Each row was made from one small tree. Brackets hold a mark, then the marks that hang from it, in the order of their numbers. Every link used is in the known rows. Write each row's tree.
(in the rows, 128 means zero)
Known rows:
(K24 K576): [ 37 102 142 164 153 139 150 105 189 152 140 144 149 114 160 100 126  97
 107  99  89  88 112  67 116  92 166 105 146 143  88 118  80  69 152 105
 137 176 132 125 131 106 116  94 109 145 154 153  51 157 166 160 163 122
 113 150 104]
(K362 (K973 K24 K844 (K868 K883))): [ 60 136 123 165 174 143 105 150 185 144 135 135 153 102 133 120 150 141
 140 121 118 150  84 118 114 109 124 139 155 162 144 108 119 103 104  87
 113 155 115 128 110 154 105 100 128 131 140 159  61 158 143 161 132 131
  82 181 124]
(K362 K973): [ 32 108 133 170 156 149 135 102 186 157 151 151 145 107 158 119 132 113
 112  96  98  92  95  57 116 100 152 113 143 144  98 114 108  68 136 107
 145 166 126 126 138 121 109  92 122 155 152 157  66 152 171 169 154 113
 109 151 113]
(K119 (K973 K24 K271 K844 K868)): [ 56 131 124 148 152 166 123 110 176 146 125 136 153  94 143 115 149 141
 126 116 114 148  82  95 117  93 128 130 143 157 131 121 104 106 119  89
 141 167 116 118 125 144  96 109 123 141 135 164  79 159 133 173 129 146
  64 181 120]
(K883 (K868 (K973 (K24 K576) K271 K362 K844))): [ 80 131 132 154 139 145 117 143 175 114 146 117 161  69 132 115 143 108
 138 136  92 193  94 148 113  93 127 134 145 168 172  91 102 111  92  76
 100 165 123 112 104 170  99 125 132 129 139 170  59 165 109 149 111 158
  86 187 118]
(K24 K576 (K973 K119 K271 K844 (K868 K883))): [ 66 122 137 162 146 140 113 134 192 132 165 125 155 105 125 106 152 126
 144 115 100 177 106 129 117  97 121 117 154 157 144 141  95 131 118  82
 108 178 127 115  88 152 105 144 124 106 138 167  55 173 128 142 108 126
  73 191  98]
(K764 (K449 K714) (K973 K844 K868)): [ 48  96 137 139 144 130 104 126 181 169 135 163 155 109 129 121 138 124
 138  91 107  99  82 128 121 131 127  82 140 160  95  90 151 106 102  99
 146 191 102  98 154 149 136  85 109 143 154 152  89 152 144 163 186 110
 130 113 108]
(K764 (K449 K714) (K973 K24 K119 K271 K844)): [ 63 121 142 120 124 141  89 104 162 164 130 155 148 105 138 105 148 127
 153 108 111 146  89 151 116 135 145  90 119 153 123  88 154 132  92  88
 140 177 100  87 154 151 134 125 121 156 146 157  87 153 124 162 171 123
 114 122 113]
(K973 K362): [ 37 105 142 161 141 152 136  99 186 156 148 149 146 108 161 119 123 108
 114  95  92 104  96  76 118  96 148 101 143 146  97 120 109  70 136 101
 150 165 122 119 134 122 111  97 119 160 154 159  64 147 156 169 151 125
 106 149 111]
(K473 (K119 (K973 K271 K362 K844)) K357 K843): [ 35 124 104 147 149 189 159  75 186 149 179 168 141  39 168 122  98 119
  78  69 107 127  62  83 124  87 132  96 148 130 123 168 111  77 139 119
 153 167 125 130 135 124  98 135 134 169 139 166  81 150 186 199 128 180
  45 177 116]
(K868 K883 (K973 (K24 K576) K119 K271 K362)): [ 71 142 140 150 139 144 109 142 181 124 149 125 156  99 140 113 144 112
 141 123  94 183 103 133 114  97 136 140 144 157 157 104  96 113 107  78
 102 155 125 115 106 153 107 129 130 138 144 164  53 162 116 139 115 143
  81 185 120]
(K764 K973): [ 32  98 141 158 150 139 126 106 201 159 132 154 151 116 153 121 122  96
 111  81  94  96  92  72 120 105 151 109 143 144  73 105 113  77 139 104
 149 174 122 118 146 120 119  83 114 156 154 154  67 150 161 166 171 112
 137 128 112]
(K473 (K119 K973)): [ 10 109 128 164 159 160 155  89 194 153 156 164 149  93 170 117 111 106
  86  69  97  64  86  25 130  85 158  98 151 138  69 135  92  51 168 118
 161 164 138 133 150 106 109  83 111 168 152 155  72 151 190 175 162 135
  93 155 116]
(K764 (K973 K119 K271)): [ 45 119 139 146 133 150 112  97 197 158 139 149 145 123 153 117 130 109
 125  80 103 134  95  91 120 109 139 119 138 139  94 119 120 102 126  94
 151 172 117 108 139 127 115 113 125 159 151 160  71 152 144 161 152 111
 114 140 111]
(K175 K449 (K973 K24 K119 K271 K362 K844 K868)): [ 82 151 130 128 129 147  92 124 171 152 128 140 151 112 135 123 163 140
 178 117 121 197  76 184 108 122 118 130 132 152 147 115 144 143  83  80
 123 177  99  89 124 170 113 155 136 144 140 174  82 151 108 168 118 132
  81 141 116]
(K764 (K449 K714) (K973 K24 K271 K362 K844 K868)): [ 79 115 131 122 130 144  88 132 165 160 119 150 151  91 125 117 155 143
 160 127 115 168  75 189 115 137 114  93 125 166 155  82 156 144  68  83
 128 189  92  88 144 173 126 120 125 137 142 160  94 155 114 169 157 134
 106 131 114]
(K473 (K119 (K973 K24 K271 K362)) K357 K843): [ 40 129 106 142 159 186 151  89 180 151 155 165 138  53 173 108 105 117
  82  78 109 125  66  87 124  94 148 101 142 129 128 157 101  77 145 120
 142 158 131 137 140 115 101 125 130 174 141 158  74 153 189 193 140 186
  46 177 122]
(K473 K119 K843): [ 21 104 124 160 156 156 148  98 195 162 177 168 145  95 171 106  97  96
  84  56  94  72  82  58 125  91 163  90 155 129  76 147 107  52 157 124
 158 159 132 137 137  91 119  96 115 179 159 151  55 147 203 179 169 149
  95 149 111]
(K119 (K973 K844)): [ 24 110 134 163 148 159 147  81 184 150 149 151 152  92 156 120 126 116
 103  91 100  90  90  37 121  83 154 107 143 149  80 123 105  69 149 103
 161 167 124 120 138 124 104  90 115 155 144 161  77 153 158 175 150 129
  95 159 115]
(K24 K576 (K973 K119 K271 K362 K844)): [ 68 117 146 154 118 157 128  83 173 135 165 127 145  88 144 102 151 112
 139 130  90 186 113 130 109  93 148 104 127 144 148 143  98 130 116  83
 118 184 126 102  97 143 101 174 132 124 133 174  63 167 128 162 100 133
  71 181  93]
(K175 (K449 K714) (K973 (K24 K576))): [ 49 107 143 138 150 116 128 130 168 152 122 158 154 115 144 103 144 104
 151 110  97  88 100 129 114 120 172  81 129 155  97  74 107  96 131 109
 122 193 119  98 159 132 138  97 102 144 153 152  69 154 152 159 190 123
 152 103 110]
(K119 (K973 (K24 K576) K271 K362 K844)): [ 63 131 130 146 138 167 141  89 169 134 121 130 148  69 148 103 148 132
 122 141 105 168  95 111 111  86 151 121 125 156 148 115  86 116 118  85
 126 177 120 110 119 142  94 137 127 132 127 168  75 164 127 177 118 158
  70 184 112]
(K24 K576 (K973 K119 K271 K362 K844 (K868 K883))): [ 74 127 138 159 136 147 111 131 189 128 163 123 153  95 123 110 155 133
 150 126 102 201 103 151 115  97 114 117 148 158 163 143 100 142 106  76
 104 179 122 110  82 162 101 158 132 104 133 172  59 173 119 147  94 133
  62 197  98]
(K119 (K973 (K24 K576) K271 K362 K868)): [ 64 132 127 147 151 163 136 116 179 140 110 130 148  94 144 102 154 138
 126 134 111 160  94 110 115  90 136 130 137 156 146 120  76 116 122  88
 123 180 122 120 119 139  97 119 122 126 133 162  74 168 131 168 125 152
  64 187 112]
(K973 (K24 K576) K119 K271 K362 K844 K868): [ 89 151 136 137 135 161 113 112 170 144 126 119 145 110 143  93 163 137
 151 141 114 208 103 165 105 103 136 139 137 146 166 134 102 138  94  73
 113 173 112 107  99 146 103 163 134 128 135 168  59 165 114 164 107 147
  46 191 107]
(K175 (K973 K24 K271 K362 K844 K868)): [ 82 137 126 140 142 156 103 127 181 143 121 133 152  98 135 127 154 133
 156 125 111 203  78 169 109 110 114 134 139 156 152 112 126 132  89  80
 120 175 105 102 119 165 102 135 135 136 138 171  76 154 116 178 119 139
  89 164 116]
(K973 (K24 K576) K119 K271 K362 K844 (K868 K883)): [ 86 156 132 142 145 149 104 140 182 134 130 120 150 106 133 100 157 145
 154 137 119 209  99 168 112 103 120 141 147 156 171 128 103 139  93  69
 103 165 110 112  91 157 105 148 133 119 135 166  55 165 109 152 109 148
  54 198 113]

Write each row's tree:
[ 74 147 130 149 155 154 115 122 175 149 124 126 141 123 146  92 167 137
 142 132 118 174 106 128 107 108 143 148 138 143 155 127  89 126 109  86
 111 174 123 121 111 133 105 141 131 129 140 161  59 169 137 158 122 130
  59 185 110]
(K362 (K973 (K24 K576) K119 K271 K868))
[ 72 121 138 152 137 151 126 126 171 132 139 128 154  87 147 113 145  99
 130 131  82 168 102 129 108  94 146 131 134 156 155  95  89 101 108  88
 108 169 128 115 117 145 104 125 128 142 144 166  56 160 126 159 122 148
  89 172 115]
(K868 (K973 (K24 K576) K271 K362))
[  8 109 111 159 173 173 168  84 196 160 173 178 142  72 178 112  89  97
  61  43 100  56  73  26 131  87 161  90 158 122  69 164  94  39 177 136
 161 160 140 148 151  92 111  91 114 181 153 150  69 150 219 186 168 162
  70 158 117]
(K473 (K119 K973) K357 K843)
[ 38 118 125 175 173 137 118 150 202 150 149 147 152 115 139 128 135 134
 124  93 112 106  86  77 122 103 117 126 164 158 115 114 110  81 125  99
 131 162 121 134 121 140 109  76 122 135 152 155  63 156 160 153 148 114
 100 166 119]
(K362 (K973 (K868 K883)))
[ 49 122 134 161 173 133 111 157 194 148 128 140 156 125 141 112 134 123
 131  99 108 116  92  98 122 105 132 123 162 158 111 109 104  82 130  96
 126 152 121 133 121 133 115  74 113 143 153 150  52 155 150 149 158 130
  98 167 121]
(K973 K24 (K868 K883))
[ 69 123 137 148 144 150 133 106 170 143 128 129 148  91 151  94 143 113
 128 130  97 157 106 125 108  96 155 120 134 150 141 111  89 106 117  89
 119 172 122 116 117 130 105 131 122 138 140 162  53 160 135 167 135 145
  87 170 108]
(K973 (K24 K576) K271 K844)
[ 55 135 139 154 146 142  98 142 184 135 159 136 158 110 143 123 135 108
 136  95  93 151  94 100 120 101 132 136 152 157 130 103 114  92 117  86
 123 141 126 120 120 148 111 103 126 158 153 160  56 153 128 139 133 131
  91 172 127]
(K868 K883 (K973 K24 K119 K271))
[ 66 143 131 150 136 154 102 130 194 144 158 135 152 109 135 124 139 147
 145 102 118 179  87 134 119 103  97 128 157 156 145 138 129 119  99  77
 134 160 105 110 103 159 104 128 135 136 145 169  68 155 119 155 115 130
  66 182 115]
(K973 K119 K271 K362 K844 (K868 K883))
[ 36 124  98 150 167 183 153  99 193 154 174 165 144  60 161 119 105 124
  80  59 114 115  62  80 126  91 120 109 163 131 114 174 107  75 142 120
 151 169 127 139 131 122 102 118 127 161 144 161  79 154 191 191 136 173
  37 180 115]
(K473 (K119 (K973 K271 K844 K868)) K357 K843)
[ 72 122 136 153 141 149 126 120 167 130 146 126 159  82 143 112 146  96
 128 128  83 166 101 126 107  93 149 136 138 156 149  96  95 101 108  87
 110 168 127 115 115 147 104 127 126 141 142 167  54 161 126 160 122 148
  87 174 114]
(K868 (K973 (K24 K576) K271 K844))
[ 45 120 142 156 131 153 116 109 183 148 175 143 153 114 154 127 130  97
 123  80  85 128  98  75 118  95 137 128 148 146 108 118 115  80 127  96
 146 156 127 115 130 133 110 110 126 167 158 165  64 151 140 150 135 117
  91 157 115]
(K868 (K973 K119 K271))
[ 38  89 142 140 135 130 113 106 176 168 143 167 153  99 139 119 129 111
 130  90  99  86  86 110 121 127 147  70 131 156  86  82 150  95 112 103
 152 186 105  95 163 141 138  86 109 155 154 152  89 149 150 166 193 112
 147 104 109]
(K764 (K449 K714) (K973 K844))
[ 61 125 132 158 149 142 104 146 180 128 160 134 163  81 136 133 132 109
 134 108  91 158  86 116 117  98 122 132 152 167 146  90 118  92 104  85
 117 147 120 119 117 163 105 101 128 149 146 165  59 153 124 150 127 142
  97 174 126]
(K868 K883 (K973 K24 K271 K844))
[ 58 118 143 153 149 146 138 109 174 146 121 134 145 105 157  93 141 106
 124 129  95 134 110 110 109  97 170 112 133 146 123 110  84  91 130  95
 120 170 126 121 122 119 111 116 118 143 144 157  52 159 147 165 145 142
  96 163 109]
(K973 (K24 K576) K362)
[ 67 145 139 150 159 139 112 145 189 142 123 127 149 129 141  94 150 130
 143 122 114 163 106 132 115 104 143 134 152 150 135 125  91 113 119  81
 108 161 121 123 102 136 113 119 122 127 144 156  48 163 132 145 134 137
  72 185 114]
(K973 (K24 K576) K119 K362 (K868 K883))
[ 81 147 137 147 130 148 107 133 174 117 151 115 158  84 135 109 150 111
 145 132  98 207  99 149 112  95 134 143 142 158 168 104 106 121  92  70
 104 159 122 107 101 166 101 144 136 133 140 171  58 165 103 144 104 152
  69 193 119]
(K883 (K868 (K973 (K24 K576) K119 K271 K362 K844)))
[ 22 115 128 169 172 144 132 137 207 147 142 151 157 112 141 126 124 131
 109  80 111  83  83  40 131  88 124 117 165 160  84 121  95  69 152 102
 150 162 124 134 132 131 107  58 109 141 150 153  72 158 159 153 157 124
  98 168 120]
(K119 (K973 (K868 K883)))
[ 40 106 147 134 128 133 103  94 174 171 148 166 150 115 142 113 135 115
 138  85 105 100  92 111 119 130 153  79 129 148  82  97 155 105 111  97
 155 182 103  91 158 138 140 105 113 159 154 154  87 150 145 161 185 106
 130 109 109]
(K764 (K449 K714) (K973 K119 K844))
[ 55 135 137 139 153 129 101 134 182 162 123 151 152 144 144 114 153 117
 161  91 113 128  87 128 113 122 147 124 142 145  92 111 126 105 123  97
 132 171 114 106 142 138 126 111 117 155 154 159  71 151 141 156 157 116
 106 123 118]
(K175 K449 (K973 K24 K119 K868))
[ 62 134 130 151 156 163 137 107 173 140 111 129 151  91 141 102 156 134
 126 140 111 158  94 111 111  88 150 131 137 155 135 122  84 111 121  84
 122 178 121 118 113 140  98 123 121 123 129 164  71 166 132 173 123 154
  60 188 113]
(K119 (K973 (K24 K576) K362 K844 K868))
[ 68 126 137 160 148 138 120 141 176 117 143 120 162  79 135 112 142  97
 134 132  89 169  97 130 114  92 145 132 147 163 148  90 100  96 104  80
 101 162 126 117 107 160 104 113 125 132 141 165  53 163 120 148 123 153
  92 181 119]
(K883 (K868 (K973 (K24 K576) K362 K844)))
[ 33 115 131 161 153 161 137 106 192 154 137 148 150 106 151 124 134 130
 113  96 107 105  86  58 123  88 132 116 149 152  97 129 101  79 140 100
 155 172 122 123 132 130 102  86 118 146 145 160  81 155 152 170 142 131
  80 167 114]
(K119 (K973 K362 K868))
[ 30  84 144 142 140 127 115 113 182 171 138 171 152 112 144 117 124 106
 124  80  97  63  89  92 125 128 150  66 133 155  74  81 139  85 125 111
 155 186 111 102 171 130 141  70 104 159 161 147  85 149 160 159 205 105
 157  96 110]
(K764 (K449 K714) K973)
[ 69 123 142 155 142 150 128 116 166 132 143 126 158  83 146 113 147  94
 130 137  83 167 102 130 105  94 160 132 134 155 144  99  98  98 107  85
 106 167 127 114 111 147 106 129 126 140 140 167  53 159 127 164 119 149
  84 174 115]
(K868 (K973 (K24 K576) K362 K844))
[ 54 127 130 149 147 161 144  91 171 138 122 133 150  78 150  99 145 125
 115 130 103 145  99  89 112  84 158 121 131 153 130 113  79 104 132  92
 129 175 125 117 124 131  97 123 120 135 132 163  69 165 136 172 133 151
  78 180 112]
(K119 (K973 (K24 K576) K271 K844))
[ 51 130 139 159 130 149 106 132 193 134 179 140 157 101 143 138 127 112
 133  89  93 153  91  99 123  95 115 128 153 158 132 113 122  92 112  86
 133 150 121 113 117 155 107 109 133 155 154 167  65 150 126 143 121 125
  90 169 121]
(K868 K883 (K973 K119 K271 K362))
[ 68 139 134 144 127 164 110 103 182 154 154 134 146 113 146 118 146 139
 143 107 113 177  91 132 113 102 114 129 146 146 141 144 128 118 101  81
 143 169 106 105 110 148 103 143 137 145 145 171  72 152 123 166 113 129
  57 176 108]
(K973 K119 K271 K362 K844 K868)
[ 62 123 134 156 140 146 107 149 181 125 150 129 159  85 139 127 133 106
 134 110  90 161  85 117 121  99 120 128 150 165 151  87 115  92 104  86
 121 152 124 117 122 163 102  97 130 151 150 165  64 155 120 147 128 146
  97 173 126]
(K883 (K868 (K973 K24 K271 K362)))
[ 53 134 145 147 142 152 115  91 170 157 140 138 147 121 159  99 142 111
 132 107 104 138 104  96 112 104 168 122 138 138 105 126 118  91 127  90
 141 151 118 114 124 122 113 125 123 163 146 160  57 150 144 165 143 130
  78 163 116]
(K973 K24 K119 K844)
[ 49 106 153 163 132 148 134  89 181 142 158 134 144 112 151  96 145  96
 128 116  85 141 120  95 113  93 170  98 131 139 112 140  86 104 141  96
 123 179 136 113 108 121 111 145 120 133 142 164  56 166 150 154 124 123
  87 168  94]
(K24 K576 (K973 K119 K362))
[ 69 127 131 144 159 125 120 140 177 148 112 141 157 111 134 109 157 115
 156 121 108 145  89 156 107 115 148 122 140 154 117  98 106 115 112  94
 108 189 113 105 129 148 121 121 115 128 143 163  64 159 134 164 148 131
 110 132 111]
(K175 K449 (K973 (K24 K576) K844 K868))
[ 55 126 141 126 130 129 102 119 165 160 138 160 149 124 145 114 147 120
 166  94 108 115  90 134 117 128 150  89 128 152 110  89 139 112 115 102
 141 178 109  89 161 143 133 117 116 163 154 159  82 148 136 158 175 117
 132 107 115]
(K175 (K449 K714) (K973 K24 K119 K271))
